What can hang from each mark:
fute: selez vukun zekazug
selez: fute vukun
rupos: fute selez vukun
zekazug: divikog vukun
vukun: divikog rupos
divikog: fute vukun

Known rows, with every way that one mark hangs from another:
zekazug(divikog vukun(rupos)): [-1.67  0.37  1.13  3.85  1.39 -3.00 -4.65  4.96  0.80 -1.81 -1.10  2.44
  3.46  3.79 -3.52  3.21 -3.62  0.67 -0.53 -0.70  0.51]
rupos(fute vukun): [ 0.01 -0.54  2.13  2.52 -1.72 -2.57  1.62  2.62 -2.29 -1.76 -4.21 -0.96
  2.87  5.01 -3.14  1.47 -4.68  3.29 -4.10  4.93  2.62]
rupos(fute(selez)): [-1.31 -2.43  1.58  2.12 -0.95 -3.57  0.82  1.97 -3.30  0.72 -4.37 -1.89
  3.28  4.40 -3.03  1.44 -3.78  4.83 -3.79  4.85  0.64]
divikog(vukun(rupos)): [ 0.59  0.47  1.72  3.53 -1.74 -5.26 -4.25  5.35  2.17  0.34 -0.95  4.35
  5.92  4.51  0.15  0.82 -5.55  3.27 -1.61  1.47  0.44]
zekazug(divikog vukun(rupos(selez))): [-2.14  1.34  1.75  5.55  0.22 -2.81 -3.90  5.48  0.75 -1.00 -1.64  0.89
  2.54  5.07 -3.21  3.06 -2.11  2.90 -0.24 -1.20  0.70]
fute(selez): [-1.51 -2.46  1.24  2.25 -1.50 -5.09 -1.55  1.94 -2.03  0.83 -2.59  0.31
  3.23  3.88 -2.26  1.88 -2.57  5.80 -1.52  3.25  1.73]
divikog(fute(selez vukun(rupos) zekazug)): [-2.80 -2.27  1.48  5.14 -2.31 -5.46 -2.20  1.19  0.33 -0.31  1.61  3.47
  7.42  3.94 -2.84  2.84 -4.02  4.86 -3.97  1.84  1.55]
selez(fute): [ 2.91 -1.69  2.45  2.84  0.98 -4.13 -2.57  4.15 -1.28 -0.61 -4.07  1.36
  1.75  1.67 -1.43  2.02 -4.08  2.68 -0.24  3.13  0.53]
fute(selez zekazug(divikog(vukun(rupos)))): [-2.33  0.38 -1.07  4.07 -1.16 -4.53 -1.34  4.04  0.77  0.41  0.83  1.99
  5.60  3.94 -1.55  1.95 -2.49  2.65 -4.31  2.29  1.18]
zekazug(divikog vukun(rupos(fute selez))): [-2.21  1.51  1.92  5.28  0.62 -1.28 -1.72  5.32 -0.77 -1.12 -3.11 -1.06
  2.84  5.69 -3.92  2.43 -3.31  2.11 -2.59 -0.05 -0.69]
divikog(fute(zekazug)): [ 0.60 -3.20  1.89  2.88 -0.63 -3.78 -0.95  4.84  0.37 -1.39 -1.82  4.23
  5.07  0.89 -1.63  2.75 -2.17  1.76 -0.72  3.62  3.43]
zekazug(vukun(divikog rupos)): [-2.32  0.96  1.80  5.80  0.81 -3.19 -3.61  3.30  2.35 -2.39 -0.94  3.97
  2.67  5.05 -1.52  2.33 -4.16  1.60 -1.44 -0.35  0.09]
vukun(divikog rupos): [-1.44  0.64  1.32  4.82 -1.44 -4.28 -1.72  2.39  1.84 -0.97 -0.91  4.03
  2.00  4.66 -0.21  2.24 -3.63  2.26 -2.34  1.39 -0.86]
divikog(fute): [ 0.33 -1.83  3.35  2.07 -0.84 -3.99 -1.74  5.30  0.13  0.20 -2.55  4.21
  4.80  1.49 -1.20  2.57 -2.64  2.29  1.02  2.53  2.31]
fute(selez vukun(rupos) zekazug(divikog)): [-3.70 -0.43 -1.10  4.66 -2.00 -4.71 -1.97  1.27 -0.40 -0.95  0.93  0.34
  4.46  4.52 -3.50  2.74 -2.88  3.82 -4.73  1.48  0.55]
fute(selez zekazug(vukun(rupos))): [-2.19 -3.21  0.05  5.68  0.45 -4.67 -3.56  0.95 -0.18 -1.88  0.43  1.62
  4.82  4.12 -4.31  2.51 -4.21  4.34 -4.31  1.88  2.21]
divikog(fute vukun(rupos)): [ 0.05  0.54  3.42  3.60 -1.47 -4.89 -3.41  6.81  2.65  1.11 -0.04  6.18
  8.05  3.08  0.36  1.84 -4.83  1.99 -0.55  1.04  0.86]
zekazug(divikog): [-0.42  0.03  0.95  1.22 -0.39 -3.08 -1.83  5.45 -0.83 -0.22 -3.51  1.26
  2.01  2.49 -1.93  2.64 -1.50  1.29  0.51  2.01  1.53]
selez(fute(zekazug(divikog)) vukun(rupos)): [ 3.03  0.29 -0.73  6.13  1.58 -3.37 -1.56  4.88  1.54 -1.49 -1.48  1.75
  2.89  1.70 -0.99  4.13 -3.73  0.00 -1.11  0.92 -1.39]

Rows:
[ 0.77  0.33  0.03  5.02  0.47 -3.74 -3.17  3.47 -0.04 -2.48 -0.62  1.37
  2.81  2.20 -2.52  3.19 -4.36  1.05 -3.47  1.31 -0.74] | selez(fute(vukun(rupos) zekazug(divikog)))
[-0.50  3.14  1.39  6.61 -1.73 -3.42  0.22  4.84  2.60 -0.52 -4.15  1.01
  1.25  5.43  1.64  2.46 -0.93  4.75  1.97  0.01  0.97] | rupos(selez(vukun(divikog)))
[-4.59  1.75  1.16  3.82 -1.71 -2.87  1.37  1.08 -1.80 -0.59 -3.89 -1.36
  2.98  6.03 -1.93  1.09 -3.51  4.83 -4.54  2.81  0.17] | rupos(fute(selez vukun(divikog)))
[-4.06  0.28 -0.62  4.94 -1.52 -4.10 -0.40  0.45 -0.18 -2.22 -1.40  0.77
  2.83  4.73 -1.43  1.69 -1.82  5.05 -3.91  2.64  2.37] | fute(selez vukun(divikog) zekazug)
[-2.44 -1.84 -0.77  3.87 -0.44 -3.00  1.33  1.39 -2.21 -0.12 -1.27 -1.12
  3.56  4.15 -3.97  2.61 -2.93  2.03 -6.91  4.11 -0.67] | vukun(rupos(fute(selez zekazug(divikog))))
[-2.01  0.59 -0.82  2.40 -0.29 -2.16  1.95  5.13 -1.60  0.08 -3.34 -1.25
  4.99  3.43 -2.14  1.28 -1.98  1.66 -5.11  4.43  1.90] | rupos(fute(selez zekazug(divikog(vukun))))
[ 0.48 -0.26  0.74  5.65  3.44 -2.01 -1.78  3.81  0.70 -4.53 -3.16  2.16
  0.94  1.52 -1.64  2.64 -2.75  0.33 -1.84  1.69  1.90] | selez(fute(zekazug(vukun(divikog))))
[-4.06 -1.13 -0.33  7.07  0.73 -3.74 -1.76  0.64  1.21 -2.50  0.79  2.20
  3.38  4.94 -2.77  2.86 -2.76  3.13 -4.60  1.05  1.27] | fute(selez zekazug(vukun(divikog rupos)))
[-1.65  0.40  0.79  6.86 -1.91 -2.59  1.99  2.14  0.53 -1.83 -2.08  0.44
  1.35  5.98 -1.08  1.77 -2.86  3.21 -6.42  3.59 -0.72] | vukun(divikog rupos(fute(zekazug) selez))
[ 0.79 -0.89  0.32  5.46  3.45 -2.53 -3.68  4.67  0.11 -3.30 -0.97  1.81
  2.56  1.45 -3.74  3.73 -3.74 -0.76 -2.67  0.67  0.05] | selez(fute(zekazug(divikog vukun(rupos))))
[-2.94 -1.32 -0.69  3.49  1.63 -2.56 -1.79  3.55 -1.41 -2.21 -1.95 -0.22
  3.10  2.77 -4.48  3.22 -0.80  2.30 -2.09  1.62  3.49] | fute(selez zekazug(divikog vukun))
[-2.27  1.43  3.09  3.39 -1.67 -2.72  1.91  3.34  1.21 -2.00 -1.37  3.93
  3.39  3.33 -0.86  3.11 -1.41  1.78 -1.13  2.18  3.54] | rupos(vukun(divikog(fute)))
[-1.34  0.26  0.59  4.29  1.30 -0.39  0.27  5.82 -1.47 -3.08 -4.81 -2.41
  1.99  3.81 -4.26  2.33 -1.31  1.64 -2.90  2.03  2.61] | rupos(fute(zekazug(divikog vukun)) selez)
[-1.81 -0.04  0.28  6.36  0.49 -2.59 -3.24  4.99  0.81 -2.69 -0.61  0.89
  2.56  4.46 -3.52  3.20 -1.81  2.30 -2.06  0.00  1.99] | fute(zekazug(divikog vukun(rupos(selez))))
[-3.64 -1.50  0.79  5.71 -1.26 -4.24  0.76  1.13  1.52 -0.32  1.58  4.43
  4.64  3.14 -1.22  3.48 -1.61  2.50 -4.20  2.42  0.70] | vukun(divikog(fute(selez zekazug)) rupos)
[-2.42  2.39  1.83  3.58 -1.20 -2.45  0.29  3.02 -0.41 -2.13 -4.56  0.34
  2.88  5.29 -0.98  0.88 -4.07  2.81 -3.06  2.33 -0.08] | rupos(fute(vukun(divikog)))
[-0.89 -0.32  0.16  4.96 -1.39 -2.23  0.75  3.90 -0.98 -1.08 -2.30 -1.02
  2.20  4.81 -2.86  2.47 -2.31  2.31 -5.54  3.23 -0.44] | vukun(rupos(fute(zekazug(divikog)) selez))
[-1.97  1.12 -0.22  5.96 -2.67 -3.75 -2.57  3.71  0.70 -1.75 -0.44  0.69
  3.13  5.24 -2.37  2.55 -2.20  4.23 -3.00  0.44  1.10] | fute(vukun(rupos(selez)) zekazug(divikog))
[-0.05  0.69  1.35  6.96  2.30 -2.04 -1.22  4.15  0.57 -4.12 -3.57  0.68
  0.04  2.97 -1.55  2.55 -1.47  2.65 -1.72  1.05  1.90] | rupos(selez(fute(zekazug(vukun(divikog)))))
[-3.21  3.09  1.95  6.69 -3.24 -4.26 -2.27  2.37  2.02 -1.08 -1.02  1.99
  2.32  7.14  0.03  1.49 -3.22  5.74 -2.10 -0.52 -0.29] | fute(vukun(divikog rupos(selez)))
[-3.84  0.04  0.99  4.03  1.21 -2.09 -1.15  2.95 -1.74 -0.41 -2.13 -1.36
  4.10  5.04 -5.21  3.01 -4.04  2.04 -4.23  1.21 -0.93] | zekazug(divikog vukun(rupos(fute(selez))))
[-3.53 -0.20 -0.02  4.74 -1.61 -2.33  5.46 -0.81 -1.92 -2.76 -2.06 -1.92
  1.94  5.30 -3.04  1.93 -2.01  3.87 -7.98  5.81  3.16] | rupos(fute(selez zekazug) vukun(divikog))
[-0.19 -1.21 -0.32  3.56 -0.27 -2.31  0.31  3.66 -0.82 -1.42 -2.01  0.46
  3.11  3.63 -3.09  2.53 -3.68 -0.14 -5.64  3.73 -0.87] | vukun(rupos(fute(zekazug(divikog))))
[-1.60  0.90  1.29  3.15 -0.33 -3.46  0.53  5.60  0.69  1.61 -2.52  1.53
  5.57  2.17 -1.27  4.60 -0.14  2.17  2.63  0.01  1.35] | zekazug(divikog(fute(selez(vukun))))
[-0.83 -0.15 -1.20  4.08  0.11 -2.29  2.88  3.42 -1.35 -0.32 -4.48 -2.65
  3.59  3.43 -2.49  2.97 -1.77  2.19 -3.08  3.25  1.05] | rupos(fute(selez(vukun) zekazug(divikog)))
[-0.84  1.81 -0.32  5.22 -1.86 -3.61 -1.92  6.29  2.18 -0.45 -0.37  2.27
  4.37  4.67 -0.35  1.76 -1.80  2.80 -2.84  1.19  1.22] | fute(zekazug(divikog(vukun(rupos(selez)))))
